What can hang from each mark:
q_209: q_400 q_828
q_828: q_583 q_668
q_668: q_46 q_149 q_400 q_925
q_400: q_583
q_925: q_209 q_583
q_46: q_668
q_24: q_209
q_14: q_583 q_668

In the rows, zero is written as 128.
Known rows, with every way that one mark hangs from another:
(q_24 (q_209 (q_400 q_583) q_828)): [133 127 111  64 100 113 173  95  71 105 135 104 166 104  68 144 186 118
 172 135 118]
(q_668 q_46 q_400): [ 98 108 105 142 122  66 141 112 161 148 149 121 167 119 126 103 158  61
 159 133 135]
(q_14 q_583 (q_668 q_149)): [122  94 170 151 110  54 140 109  99  86  90 156 123 155 155  98 171  91
 148 124 117]
(q_668 q_46 q_149 q_400 (q_925 q_583)): [ 90  97 102 186 130  73 141 110 172 135 148 140 160 154 154  95 144  54
 195 176 167]
(q_46 (q_668 q_149 q_400)): [120 131 118 130 124  84 137 137 141 147 142 107 150 148 132  82 137  64
 144 154 126]
(q_828 (q_668 q_46 q_149 (q_925 q_209 q_583))): [167  68  86 168 147 110 132 109 151 129 140 165 129 148 138 113 126  83
 162 143 154]
(q_14 (q_668 q_46 q_149 q_400 q_925)): [ 93  83 103 203 119  57 147  99 162 128 127 131 148 161 155  88 141  37
 194 153 147]
(q_925 (q_209 (q_400 q_583) q_828)): [155 112  90  34 113 111 140  79  68 128 139 130 164 111  77 145 159 117
 156 112 142]
(q_24 (q_209 (q_828 (q_668 q_46 q_925)))): [161  71  99 155 120 132 178 101 147 123 127  96 148 110  95 139 161 106
 164 141 125]
(q_24 (q_209 q_400 (q_828 (q_668 q_149 q_925)))): [173 100 116 141 120 124 189  97 111 114 125  95 145 123  94 143 160  99
 172 163 119]
(q_46 q_668): [159 127 122  96 105 101 152 130 135 123 116 106 155 122  99 118 159  87
 127 117 113]
(q_24 (q_209 (q_828 q_583 q_668))): [183  75 145 105 138 138 200 128 110 137 110 115 133  98 110 138 164 161
 132 120  97]
(q_46 (q_668 q_925)): [160 117 105 120 102 114 160 115 160 121 104 100 166 136 101 126 168  77
 144 135 129]
(q_46 (q_668 q_149 (q_400 q_583) q_925)): [ 97 125  84 145 114 104 133 120 145 143 131 122 167 176 126  85 144  71
 161 166 148]
(q_828 (q_668 q_46 (q_400 q_583))): [ 92  90  83 136 122  87 119 124 141 160 145 159 159 133 106  98 131 105
 144 116 132]
(q_46 (q_668 q_149 (q_400 q_583) (q_925 q_209))): [122 112  61 116 134 123 118 114 140 149 146 129 155 176 131  84 141  65
 160 161 156]
(q_925 (q_209 (q_828 q_583 q_668))): [207  62 125  76 150 135 167 113 106 161 112 140 128 105 117 139 137 158
 118  94 119]
(q_46 (q_668 q_400 q_925)): [132 113  94 115 113 110 148 121 179 143 121  95 174 144 112 104 158  67
 151 151 140]
(q_46 (q_668 q_149 q_925)): [155 126 115 158 110 103 160 115 150 119 110 103 153 154 123 111 158  64
 151 155 131]
(q_828 q_668): [173 108 128 124 125  99 157 119 141 129 104 134 149 115 106 140 154 113
 121 115 111]

Rows:
[155  99 149  71 109  95 188  98  84 142 110 122 161  96  93 142 166 131
 150 107 116] | (q_209 q_400 (q_828 q_583))
[179 109  71  66 108 126 145 104 135 122 126 108 161 131  81 124 162  61
 152 121 130] | (q_46 (q_668 (q_925 (q_209 q_400))))
[142 105  79 154 120  84 149  77 131 126 149 129 152 139 118 118 164  31
 186 143 143] | (q_668 q_46 q_149 (q_925 (q_209 q_400)))
[148  71 127 150 126  87 135  87 119  86  93 155 120 169 165 103 174  72
 160 137 139] | (q_14 q_583 (q_668 q_149 (q_925 q_209)))
[161  67 100 155 169 125 158 117 161 170 120 150 133 156 160 103 137  96
 145 149 135] | (q_828 q_583 (q_668 q_149 q_400 (q_925 q_209)))
[195  74 106  32 134 120 138 106  90 131 136 149 142 100  81 148 121 140
 142 108 138] | (q_925 (q_209 q_400 (q_828 q_668)) q_583)
[149  71 100 157 122 102 147 116 167 122 115 156 153 130 112 129 141 101
 157 127 145] | (q_828 (q_668 q_46 (q_925 q_583)))
[123  83 154 175 105  70 149  92 124  81  77 149 134 168 158 106 181  78
 163 142 131] | (q_14 q_583 (q_668 q_149 q_925))
[147  71 126 150 127  96 166 130 135 155 114 159 139 114 116 115 148 122
 129  92 105] | (q_828 q_583 (q_668 q_46))
[136  52  83 181 161 112 149 115 164 179 141 159 131 156 158  85 130  79
 157 141 140] | (q_828 q_583 (q_668 q_46 q_149 q_400 (q_925 q_209)))
[161  61  86 162 136 109 161 103 124 154 133 163 130 141 121 106 140  82
 160 118 122] | (q_828 q_583 (q_668 q_46 q_149 (q_925 (q_209 q_400))))
[ 92  74  60 168 132  83 118  91 135 133 145 159 142 174 153  79 135  50
 196 144 161] | (q_14 (q_668 q_46 q_149 (q_400 q_583) (q_925 q_209)))
[143  48 107 133 164 106 143 119 114 193 159 150 122 131 148  88 105 118
 149 124 136] | (q_925 (q_209 (q_828 q_583 (q_668 q_46 q_149 q_400))))
[129  68 110 153 106  77 150 102 153  93 105 150 149 137 125 121 151  79
 188 121 150] | (q_14 (q_668 q_46 (q_925 q_583)))
[122  77 119 189 114  66 150 102 141  93 114 156 137 156 147 107 141  67
 195 142 152] | (q_14 (q_668 q_46 q_149 (q_925 q_583)))
[127  95 102  92 134 132 153 123 117 143 140 116 154 118  97 122 148 139
 147 146 124] | (q_24 (q_209 (q_828 (q_668 (q_400 q_583)))))
[ 66 123  95 168 121  62 127 109 127 147 158 147 159 153 139  84 149  67
 173 152 145] | (q_668 q_46 q_149 (q_400 q_583))
[145  79 142 141 157 122 185 136 115 160 134 115 127 123 140 102 143 135
 151 158 108] | (q_24 (q_209 (q_828 q_583 (q_668 q_149 q_400))))
[157 123 127  76 107 105 188  98  95 106 136  82 159  88  79 147 187 100
 167 139 111] | (q_24 (q_209 q_400 q_828))
[120  83 117 162 135  78 139 115 128 168 155 125 141 128 131  99 109  97
 154 143 138] | (q_209 (q_828 (q_668 q_46 q_149 q_400)))
[121 139 100  86 102 106 168 107  96  97 131 122 165 113  79 133 201  93
 169 133 107] | (q_24 (q_209 (q_400 q_583)))
[ 91  72 109 187 124  60 138 109 159 118 129 155 145 165 159  85 130  55
 204 158 163] | (q_14 (q_668 q_46 q_149 q_400 (q_925 q_583)))
[177  93  93  66 119 125 142 103  96 122 144 117 148 140  96 118 126  92
 171 147 159] | (q_46 (q_668 q_149 (q_925 (q_209 q_400 q_828) q_583)))
[114  64 109 207 143  93 162 122 168 175 126 151 143 155 153  88 135  86
 161 145 132] | (q_828 q_583 (q_668 q_46 q_149 q_400 q_925))
[125  94 107  87 127 109 134 114 115 160 127 135 162 125  99 126 125 145
 136 127 140] | (q_209 (q_828 (q_668 (q_400 q_583))))
[ 98  77  84 175 124  99 131  96 132 164 144 139 158 156 122 102 117 105
 171 154 162] | (q_209 (q_828 (q_668 q_46 q_149 (q_400 q_583) q_925)))
